Known rows, with every step that occurs
pados, koraze, pugin, gadulim, ruregap: [-0.26  0.05 -0.03 -0.03 -0.34 -0.11  0.36  0.16  0.02 -0.09 -0.38 -0.11
  0.08 -0.29 -0.27  0.10 -0.03  0.18 -0.07 -0.33  0.29]
koraze, pugin, gadulim, ruregap, fesal: [-0.42  0.21 -0.06  0.22 -0.14 -0.36  0.14  0.11  0.13 -0.04 -0.44 -0.08
 -0.15 -0.37 -0.17 -0.03  0.04  0.13  0.27 -0.54  0.12]
lozam, kepuf: [-0.09 -0.13 -0.14  0.00 -0.10  0.05 -0.19  0.16 -0.11  0.21  0.02 -0.11
 -0.10  0.07  0.02  0.04 -0.05 -0.01  0.17  0.16  0.03]
ruregap, fesal, pados, koraze: [-0.19 -0.29 -0.19 -0.27  0.04 -0.02 -0.11 -0.04  0.13 -0.08 -0.11 -0.29
 -0.08 -0.02  0.07  0.14  0.03  0.09  0.10 -0.32  0.03]
koraze, pugin, gadulim, ruregap: [-0.30  0.21 -0.01  0.12 -0.23 -0.23  0.25  0.12  0.05 -0.02 -0.28  0.07
 -0.01 -0.30 -0.24  0.04 -0.01  0.14  0.10 -0.32  0.22]
gadulim, ruregap, fesal, lozam: [-0.16 -0.04 -0.06 -0.04  0.09 -0.35  0.05  0.08  0.28 -0.16 -0.22 -0.11
 -0.17 -0.24  0.20 -0.14  0.01 -0.05  0.11 -0.28 -0.10]
ruregap, fesal, lozam, koraze: [-0.05 -0.21 -0.16 -0.17  0.15 -0.12  0.19  0.07  0.13  0.04 -0.21 -0.41
 -0.06  0.01  0.20 -0.14  0.02  0.11  0.17 -0.15  0.00]
lozam, koraze, pados, fesal, ruregap: [-0.39  0.09 -0.04  0.22 -0.05  0.00  0.06 -0.21 -0.16  0.18 -0.08 -0.21
  0.01  0.31  0.05  0.04  0.35  0.09  0.25 -0.05 -0.20]
pugin, koraze, pados, fesal: [-0.35  0.22  0.05  0.31  0.19 -0.02  0.11 -0.18  0.02 -0.02 -0.29 -0.11
 -0.15  0.18  0.00  0.03  0.20  0.05 -0.04  0.04 -0.36]
gobo, kepuf: [-0.15  0.08  0.04  0.12  0.01 -0.01  0.08 -0.09 -0.16  0.17  0.09 -0.05
  0.09  0.13 -0.08 -0.08  0.06  0.00  0.05  0.20 -0.23]
pugin, gadulim, ruregap: [-0.13  0.15 -0.03  0.00 -0.11 -0.34  0.19  0.12 -0.09 -0.11 -0.23  0.09
 -0.08 -0.19 -0.06 -0.13  0.05  0.13 -0.15 -0.40  0.16]
lozam, fesal, pados, koraze, pugin, gadulim, ruregap: [-0.36  0.08  0.03 -0.26 -0.22 -0.09  0.31  0.10 -0.01 -0.04 -0.31  0.07
  0.09 -0.13 -0.06  0.36 -0.06  0.22 -0.12 -0.30  0.32]
pugin, koraze: [-0.08  0.06  0.03  0.05  0.06 -0.05 -0.01 -0.02  0.07 -0.09 -0.12  0.02
 -0.22 -0.04  0.00  0.10  0.07  0.04 -0.09  0.05  0.06]
gadulim, ruregap, fesal, pados, koraze, pugin: [-0.50 -0.14 -0.14 -0.20 -0.26 -0.08  0.04 -0.04  0.32 -0.11 -0.19 -0.17
 -0.03 -0.26 -0.01  0.27  0.03  0.08  0.31 -0.41  0.12]
ruregap, fesal: [-0.11  0.00 -0.05  0.12  0.09 -0.12 -0.13 -0.01  0.09 -0.01 -0.15 -0.16
 -0.12 -0.07  0.05 -0.06  0.05  0.00  0.16 -0.22 -0.10]
pados, koraze, pugin, gadulim, ruregap, fesal: [-0.37  0.04 -0.08  0.08 -0.24 -0.26  0.24  0.17  0.11 -0.09 -0.53 -0.27
 -0.04 -0.37 -0.21  0.05  0.03  0.17  0.08 -0.56  0.18]
pados, koraze: [ 0.04 -0.16 -0.01 -0.17 -0.10  0.12  0.10  0.05 -0.03 -0.05 -0.12 -0.18
  0.10  0.00 -0.02  0.07 -0.02  0.04 -0.16 -0.03  0.07]
pados, fesal: [-0.10  0.16  0.08  0.12  0.08  0.02 -0.05  0.01  0.11 -0.01 -0.22 -0.14
  0.03  0.15 -0.01  0.13  0.07 -0.02 -0.01 -0.06 -0.13]
pugin, koraze, pados, fesal, lozam: [-0.27  0.09  0.00  0.19  0.37 -0.06  0.18 -0.10  0.16 -0.06 -0.35 -0.19
 -0.16  0.16  0.03 -0.02  0.09  0.04 -0.08  0.19 -0.39]
ruregap, fesal, lozam, koraze, pugin, gadulim: [-0.23 -0.09 -0.20  0.01  0.12 -0.15  0.35  0.18  0.13  0.13 -0.47 -0.49
 -0.04 -0.13 -0.14 -0.07 -0.05  0.27  0.31 -0.28  0.19]
gadulim, ruregap, fesal: [-0.25  0.09 -0.01  0.05 -0.09 -0.32 -0.02  0.01  0.13 -0.12 -0.16 -0.02
 -0.15 -0.21  0.16 -0.08  0.11 -0.05  0.14 -0.39 -0.06]
gadulim, ruregap: [-0.13  0.10  0.05 -0.05 -0.18 -0.18  0.10  0.01  0.06 -0.12 -0.01  0.15
 -0.02 -0.14  0.10 -0.02  0.06 -0.04 -0.02 -0.16  0.03]
lozam, fesal, pados, koraze, pugin, gadulim: [-0.22 -0.01 -0.02 -0.20 -0.05  0.08  0.20  0.09 -0.06  0.07 -0.30 -0.06
  0.11  0.03 -0.17  0.39 -0.11  0.26 -0.09 -0.12  0.30]

Rows
[-0.36 -0.06 -0.09 -0.10 -0.13 -0.19  0.35  0.08  0.33  0.02 -0.27 -0.29
  0.00 -0.24  0.11  0.01  0.02  0.09  0.38 -0.23  0.09]
gadulim, ruregap, fesal, lozam, koraze, pugin
[-0.33 -0.20 -0.15 -0.31 -0.14 -0.19 -0.02 -0.04  0.16 -0.20 -0.12 -0.15
 -0.09 -0.16  0.18  0.12  0.09  0.07  0.06 -0.50  0.05]
gadulim, ruregap, fesal, pados, koraze
[-0.43  0.22  0.03  0.44  0.12 -0.09 -0.17 -0.23  0.01 -0.02 -0.20 -0.04
 -0.32  0.16 -0.03  0.15  0.35  0.03  0.13  0.04 -0.28]
pugin, koraze, pados, fesal, ruregap
[-0.27  0.16  0.03  0.25  0.12  0.03  0.12 -0.16 -0.05  0.08 -0.16 -0.11
  0.09  0.22 -0.01 -0.06  0.13  0.00  0.04  0.01 -0.42]
koraze, pados, fesal
[-0.10  0.03  0.05 -0.22  0.10  0.02 -0.05 -0.08 -0.04  0.05  0.07  0.18
  0.01  0.17  0.21  0.27 -0.03  0.05 -0.06  0.02  0.04]
lozam, fesal, pados
[-0.40 -0.05 -0.25  0.11 -0.05 -0.35  0.03  0.36  0.17  0.15 -0.46 -0.28
 -0.24 -0.33 -0.12 -0.03 -0.11  0.12  0.38 -0.24  0.12]
koraze, pugin, gadulim, ruregap, fesal, lozam, kepuf
[-0.34  0.14 -0.05 -0.07 -0.34 -0.16  0.48  0.13 -0.03  0.06 -0.26 -0.09
  0.08 -0.18 -0.15  0.03  0.04  0.25  0.14 -0.38  0.35]
lozam, koraze, pugin, gadulim, ruregap
[-0.36  0.17 -0.02 -0.03 -0.07 -0.20  0.51  0.19  0.20  0.02 -0.55 -0.31
  0.09 -0.06 -0.13  0.10  0.03  0.26  0.09 -0.29  0.19]
pados, fesal, lozam, koraze, pugin, gadulim, ruregap
[-0.23 -0.14 -0.18 -0.12  0.15 -0.13 -0.21 -0.09  0.14 -0.02  0.00 -0.10
 -0.17 -0.02  0.11  0.07  0.04  0.05  0.27 -0.29 -0.04]
ruregap, fesal, pados
[-0.24  0.06 -0.02  0.17  0.10 -0.04  0.16 -0.18 -0.09 -0.01 -0.06  0.04
 -0.17  0.05  0.02 -0.10  0.12  0.06 -0.03  0.11 -0.23]
pugin, koraze, pados
[-0.06 -0.13  0.04 -0.37  0.00  0.14  0.04 -0.01 -0.06 -0.03 -0.04  0.00
  0.10  0.17  0.18  0.32 -0.04  0.09 -0.22  0.00  0.11]
lozam, fesal, pados, koraze
[-0.15  0.02 -0.13  0.01  0.18 -0.52  0.14  0.18  0.12 -0.16 -0.44 -0.16
 -0.23 -0.28  0.05 -0.25  0.00  0.12  0.00 -0.47  0.05]
pugin, gadulim, ruregap, fesal, lozam
[-0.36  0.17  0.00  0.40  0.06 -0.05 -0.15 -0.23 -0.06  0.09 -0.08 -0.05
 -0.08  0.20 -0.05  0.06  0.28 -0.02  0.22  0.01 -0.34]
koraze, pados, fesal, ruregap
[-0.12 -0.21 -0.15 -0.16  0.11  0.03  0.47 -0.09 -0.13  0.15  0.00 -0.23
  0.13  0.17  0.15 -0.27  0.01  0.12  0.05  0.15 -0.19]
fesal, lozam, koraze, pados
[-0.01  0.05  0.03  0.02  0.27 -0.03  0.02  0.08  0.23 -0.05 -0.29 -0.23
  0.00  0.12  0.02  0.07 -0.02 -0.02 -0.04  0.08 -0.17]
pados, fesal, lozam
[-0.36 -0.18 -0.26 -0.09  0.01 -0.06  0.03  0.07  0.12  0.00 -0.38 -0.37
 -0.06 -0.16 -0.26  0.19 -0.04  0.27  0.22 -0.45  0.22]
ruregap, fesal, pados, koraze, pugin, gadulim
[-0.26  0.14 -0.08  0.11 -0.02 -0.48  0.07  0.12 -0.01 -0.12 -0.37 -0.07
 -0.20 -0.26  0.00 -0.19  0.10  0.11  0.03 -0.62  0.07]
pugin, gadulim, ruregap, fesal
[-0.53  0.07 -0.19  0.02 -0.08 -0.35  0.04  0.04  0.20 -0.05 -0.27 -0.04
 -0.17 -0.30 -0.15  0.10  0.02  0.19  0.36 -0.60  0.19]
koraze, pugin, gadulim, ruregap, fesal, pados
[-0.06  0.16  0.15  0.15  0.00 -0.06 -0.23 -0.04 -0.09  0.07  0.01  0.20
 -0.14  0.08  0.14  0.25  0.14 -0.04  0.02  0.10  0.07]
lozam, fesal, ruregap
[-0.38 -0.07 -0.15 -0.25 -0.28 -0.11  0.26  0.09  0.09 -0.08 -0.24 -0.07
  0.06 -0.23 -0.22  0.23 -0.04  0.24  0.02 -0.41  0.35]
fesal, pados, koraze, pugin, gadulim, ruregap
[-0.23 -0.07  0.04 -0.25 -0.11  0.24  0.11 -0.02  0.10  0.07 -0.10 -0.01
  0.17  0.06  0.00  0.49 -0.10  0.11  0.01  0.09  0.16]
lozam, fesal, pados, koraze, pugin
[-0.20  0.04 -0.10 -0.01 -0.15  0.01  0.38  0.11 -0.09  0.18 -0.26 -0.23
  0.11 -0.03 -0.23  0.04  0.01  0.29  0.16 -0.19  0.32]
lozam, koraze, pugin, gadulim
[ 0.05 -0.20 -0.10 -0.29  0.07  0.01  0.30  0.09  0.05  0.06 -0.06 -0.26
  0.07  0.10  0.15 -0.07 -0.04  0.11  0.00  0.08  0.10]
fesal, lozam, koraze
